(in the rows, 128 means zero)
Known rows, with every step that occurs
rudar/mepim/koso/vabebib: [145 130 148 114 108 135 139 142 124 157  47 171  84  97 152 118 123 135
 114 186 109 140 150 145  94 101]
mazem/koso/muvos/nedu/vabebib: [119 103 126 132 137 149 135 130  95 131 104 145 219 123  99 166 145 105
  73 129 131 128 114 105  57  58]
koso/vabebib: [116 125 149 102 148 140 128 116 101 140  68 135 118 116 151 126 123 148
 110 168 110 132 166 156 106 109]
mazem/vabebib/koso/muvos: [132  76 116 107 118 125 117 121  89 102  81 144 151 128  94 136 110 142
 111 122 113 143 150 126 112  85]
nedu/muvos/koso/vabebib/mazem/mepim: [124 140 124 131 155 111 122 109 113 112  99 136  50 112 154 176  90 110
  78 165  83 161 165  93  64 105]
mazem/mepim/koso/muvos: [126 110 123 130  96 128 128 115 129 115  67 150 113 146 147 124 125 121
 118 145  91 145 135  87  98  99]
rudar/mepim/mazem: [133 109 127 122  99 117 152 116 136 136  73 173 112 139 118 149  87 137
  95 157  90 122 140 125  91 113]
ziboz/mazem/mepim/koso/vabebib/nedu: [ 90 110 140 145 113 117 135 114  72 130  34 155 116 131 205 124  84 127
 131 197  77 132 162 113 119  92]
muvos/nedu: [121 120 122 126 117 143 136 123 130 139 105 148 180 134 110 135 105 143
 114 140 123 131 127 113  73  91]
muvos/koso: [108 110 125 117 148 132 152 115 140 105 121 144 123 133 116 145  97 124
  92 162 137 141 142 133  87 129]
rudar/mepim/mazem/koso/muvos: [133 104 122  99 100 115 147 122 130 123  82 177 124 125  95 162 110 117
  68 144  94 146 133 108  72  84]
muvos/nedu/vabebib/mazem: [118 107 118 163 139 117 115 119  82 139  95 156 177 134 125 148 109 126
 116 136 104 114 126 108  83  89]
nedu/vabebib: [125  96 140 148 154 136 132 113 100 130  92 134 163 142 151 142 125 116
  98 148 122 105 147 136 113 119]
rudar/mepim/koso/muvos/nedu: [139 126 107 116  78 142 143 144 143 142  52 181 141 103  82 135 123 156
 126 140 105 141 101  97  50  71]
ziboz/mazem/koso/muvos/nedu/vabebib: [ 92  95 116 130 148 137 134 119  90 131 124 149 229 134 117 152 130  99
  82 150 114 123 112 101  72  60]
muvos/nedu/vabebib/koso: [136  84 133 150 134 129 124 140  80 140  81 141 202 111 112 131 101 100
  96 139 142 115 130 139  98  69]
mepim/koso/muvos/nedu: [125 118 120 119 100 138 142 129 118 128  60 151 172 130 101 123 110 145
 139 141 112 140 113 100  73  83]
mepim/koso/muvos/nedu/vabebib: [125 106 129 147 119 150 142 133  89 135  50 146 200 132 116 138 124 125
 125 143 117 112 110 111  77  79]
ziboz/koso/vabebib: [103 123 106 118 158 124 146 120  94 154  59 137 134  96 147 111 124 124
 108 182 105 151 160 134  99 100]
vabebib/nedu/muvos: [143 111 114 132 148 112 134 103 104 101  60 116 134 121 141 164  64 148
 121 129 100 133 160  85  88 108]
rudar/mepim/koso: [153 111 129 130  97 123 142 136 151 140  81 175 101 121 138 116 107 124
 119 165 114 141 134 118  95 112]
rudar/mepim/koso/muvos/nedu/vabebib/mazem: [137 114 102 154  99 117 121 139  96 143  46 187 136 103  99 150 130 140
 127 134  84 125 100  90  60  71]
mepim/mazem/vabebib/koso/muvos: [126  66 127 114 101 112 138 113  71  99  59 149 164 152  94 147  72 132
 106 135  94 132 153 128 119  90]
rudar/mepim: [139 118 116 116 115 130 132 124 155 139  96 168 103 113 116 139 125 146
  99 145 109 134 137 123  83 108]
mazem/koso/muvos/nedu: [120 117 115 102 118 139 133 127 123 124 111 152 194 122  86 148 129 125
  88 127 126 157 119  95  54  60]
nedu/muvos/koso/vabebib/mazem/mepim/rudar: [110 145 107 130 156 127 111 103  90 110  77 129  12 102 132 186  56  94
  95 165  80 154 154  80  82 121]
ziboz/koso/vabebib/nedu: [ 92 119  98 130 152 113 150 119  63 140  11 137 141  83 148 132 105 148
 120 174  98 143 164 122  98  89]
mazem/vabebib/nedu/muvos: [142 100 116 149 130 128 141 103  91  96  77 127 157 145 137 186  63 150
 113 125  97 128 161  78  82 103]
koso/muvos/nedu/vabebib/mazem/mepim/rudar: [ 94 123  83 160 116 144  95 109  65 129  53 151 120 123  91 177 111 118
 121 113  70 114 102  62  82  83]

Rows
[128 104 124 136  99 140 156 135 101 144  73 181 194 122  80 189 123 105
  54 138 105 114 103 104  40  51]  rudar/mepim/mazem/koso/muvos/nedu/vabebib
[113  96 136 138 122 137 155 122  74 129  81 151 230 150  99 175 108  95
  67 140 113 115 117 107  66  63]  mepim/mazem/koso/muvos/nedu/vabebib
[110 120 111 137 115 150 113 104 119 124  89 142  85 141 132 145  90 101
 110 144 100 131 136  90 116 124]  mazem/mepim/rudar
[136  64 141 134 102 109 143 119  77 110  89 154 168 165 123 137  53 106
  99 154 110 130 164 138 130 102]  mepim/mazem/vabebib/koso
[113 108 125 109 102 125 152 120 104 121  91 156 203 148  87 158  93 115
  82 140 108 144 122  96  61  65]  mepim/mazem/koso/muvos/nedu
[137 118 122 119 164 127 152 110 146  98 125 120 112 127 119 166  71 114
  84 153 128 147 149 103  68 126]  nedu/muvos/koso
[111 111 118 135 136 155 133 122  94 136  64 137 203 123  93 160 138 149
 106 123 112 104 112 115  66  79]  koso/muvos/nedu/vabebib
[ 98 108  76 151 146 139 152 124  87 148  56 138 216 103  90 145 141 125
 104 137 105 122 106  93  60  68]  ziboz/koso/muvos/nedu/vabebib
[119 110 166 106 132 121 148 118  83 134  86 150 147 142 157 142  92  95
  69 186 113 143 172 147 106  94]  mepim/mazem/koso/vabebib
[142 121 144 114 158 117 132 118  77 116  61 121 132  98 159 172  84 117
  85 156 114 152 177 105  77  76]  mazem/koso/vabebib/nedu/muvos
[123 109 110 140  97  93 107 110 112 109  69 165  85 145 151 122 115 125
 135 139  67 158 139  74 103 103]  vabebib/mazem/mepim/koso/muvos
[125 102 115 145 143 134 164 109 102  81  94 129 144 137 118 205  52 138
  92 141 118 136 153  84  61 112]  mazem/vabebib/nedu/muvos/koso
[110 123 107 106 116 145 132 119 124 127  72 145 176 122  79 143 124 167
 121 120 107 135 117 107  63  79]  koso/muvos/nedu
[131  75 127 122 153 119 112 123  74 113  53 129 152 104 112 132 124 119
 102 126 120 119 145 146 121  88]  nedu/vabebib/koso/muvos
[115  93 120 145 114 133 142 110  85 105  71 149 168 151 136 166  90 162
 120 136 108 123 156 110 101 106]  mazem/vabebib/nedu
[125 119 156  98 147 133 130 126 102 137 105 143 137 116 156 133 127 102
  77 174 131 155 168 145  97  89]  mazem/koso/vabebib
[132  87 116  92 134 107 109 120 101 106  62 136 126 104  95 116 109 139
 117 125 115 148 150 132 117  89]  vabebib/koso/muvos
[105 116 101 163 114 127 107 112  88 132  76 159 157 132 114 169 141 133
 103 114  73 121 113  76  62  69]  koso/muvos/nedu/vabebib/mazem/mepim
[135  88 106 119  59 132 146 139  97 130  52 184 175 120  45 168  84 149
  92 126  92 130 117 111  60  52]  rudar/mepim/mazem/vabebib/koso/muvos/nedu
[119 108 132 155 136 153 139 124 100 146  95 143 207 135 124 150 121 123
  99 142 128 103 121 123  78  90]  muvos/nedu/vabebib
[135  97 126 138  82 135 158 117 123 131  94 182 136 162 115 168  88 138
  88 154  88 119 142 119  88 110]  rudar/mepim/mazem/vabebib
[111 131 132 129 125 111  99 110  96 136  78 158  74 125 172 137 124 132
 105 160  71 147 167 118 102  99]  koso/vabebib/mazem/mepim
[135 128 136 115 160 124 132 109  76 118  24 112 116  97 154 166  77 162
 118 150  95 131 175 115  87  98]  koso/vabebib/nedu/muvos
[122  90 119 132 158  98 104 111  76 109 104 151 144 127 131 153 139 101
  86 129 100 141 143 103  99  88]  nedu/vabebib/mazem/koso/muvos
[101  90 104 145 153 122 162  98  97  79 116 132 153 148 134 193  39 134
  99 159 101 130 150  82  74 113]  ziboz/mazem/vabebib/nedu/muvos/koso
[122 123 115 138  76 143 137 128 131 132  66 158 160 140 120 133 123 127
 120 139  97 144 110  76  63  71]  mazem/mepim/koso/muvos/nedu
[119 117 135 149 131 111 135 109  80 122  38 129 109 127 208 143  58 116
 125 188  68 137 169  82 101  89]  ziboz/mazem/mepim/koso/vabebib/nedu/muvos
[150 121 142 118 122 109 155 125  83 128  32 154 108  96 141 193  61 118
  64 166  89 141 167 103  61  71]  rudar/mepim/mazem/koso/vabebib/nedu/muvos
[113 127 133 110 149 104 105 111  84 134  71 150  90 115 153 126 112 153
 126 162  85 144 170 140 114 109]  koso/vabebib/mazem
[117 117 100 110 120 104 109 122 106 118 114 165 164 121  90 146 119 126
 103 121 101 169 123  79  60  62]  vabebib/mazem/koso/muvos/nedu
[117 120 151 147 101 128 137 125  76 130  14 152 111 122 191 138 102 131
 123 176  94 134 164 117 107  91]  mazem/mepim/koso/vabebib/nedu
[ 96 100 117 166 109 142 137 119  95 138  80 156 194 151 148 137 121 103
 114 161  85 110 105  81  81  70]  ziboz/mazem/mepim/koso/muvos/nedu/vabebib
[107 120  94 145 117 113  91  99 100 117  94 156  55 141 135 143  79 103
 128 136  74 142 140  74 122 126]  vabebib/mazem/mepim/rudar
[100  78  97 114 110 129 122 122  86 117 103 155 204 132  83 133  89 144
 120 136 102 138 124 110  93  59]  ziboz/mazem/vabebib/koso/muvos/nedu
[128 116 114 107  79 131 155 132 131 139  84 186 170 121  66 172 108 125
  69 137 100 145 109  93  37  56]  rudar/mepim/mazem/koso/muvos/nedu
[127 125 159 134 107 139 133 127 110 144  60 151 102 134 189 118 119 106
 109 187 103 143 160 127 108  99]  mazem/mepim/koso/vabebib
[120 115 148 116 105 114 153 131  76 136  28 178 117 103 139 175  87 130
  72 176  97 135 161 135  82  74]  rudar/mepim/mazem/koso/vabebib/nedu
[116 113 114 183 115 121 110 118  94 141 106 163 162 145 142 160 123 108
  96 131  89 119 121  86  72  79]  muvos/nedu/vabebib/mazem/mepim
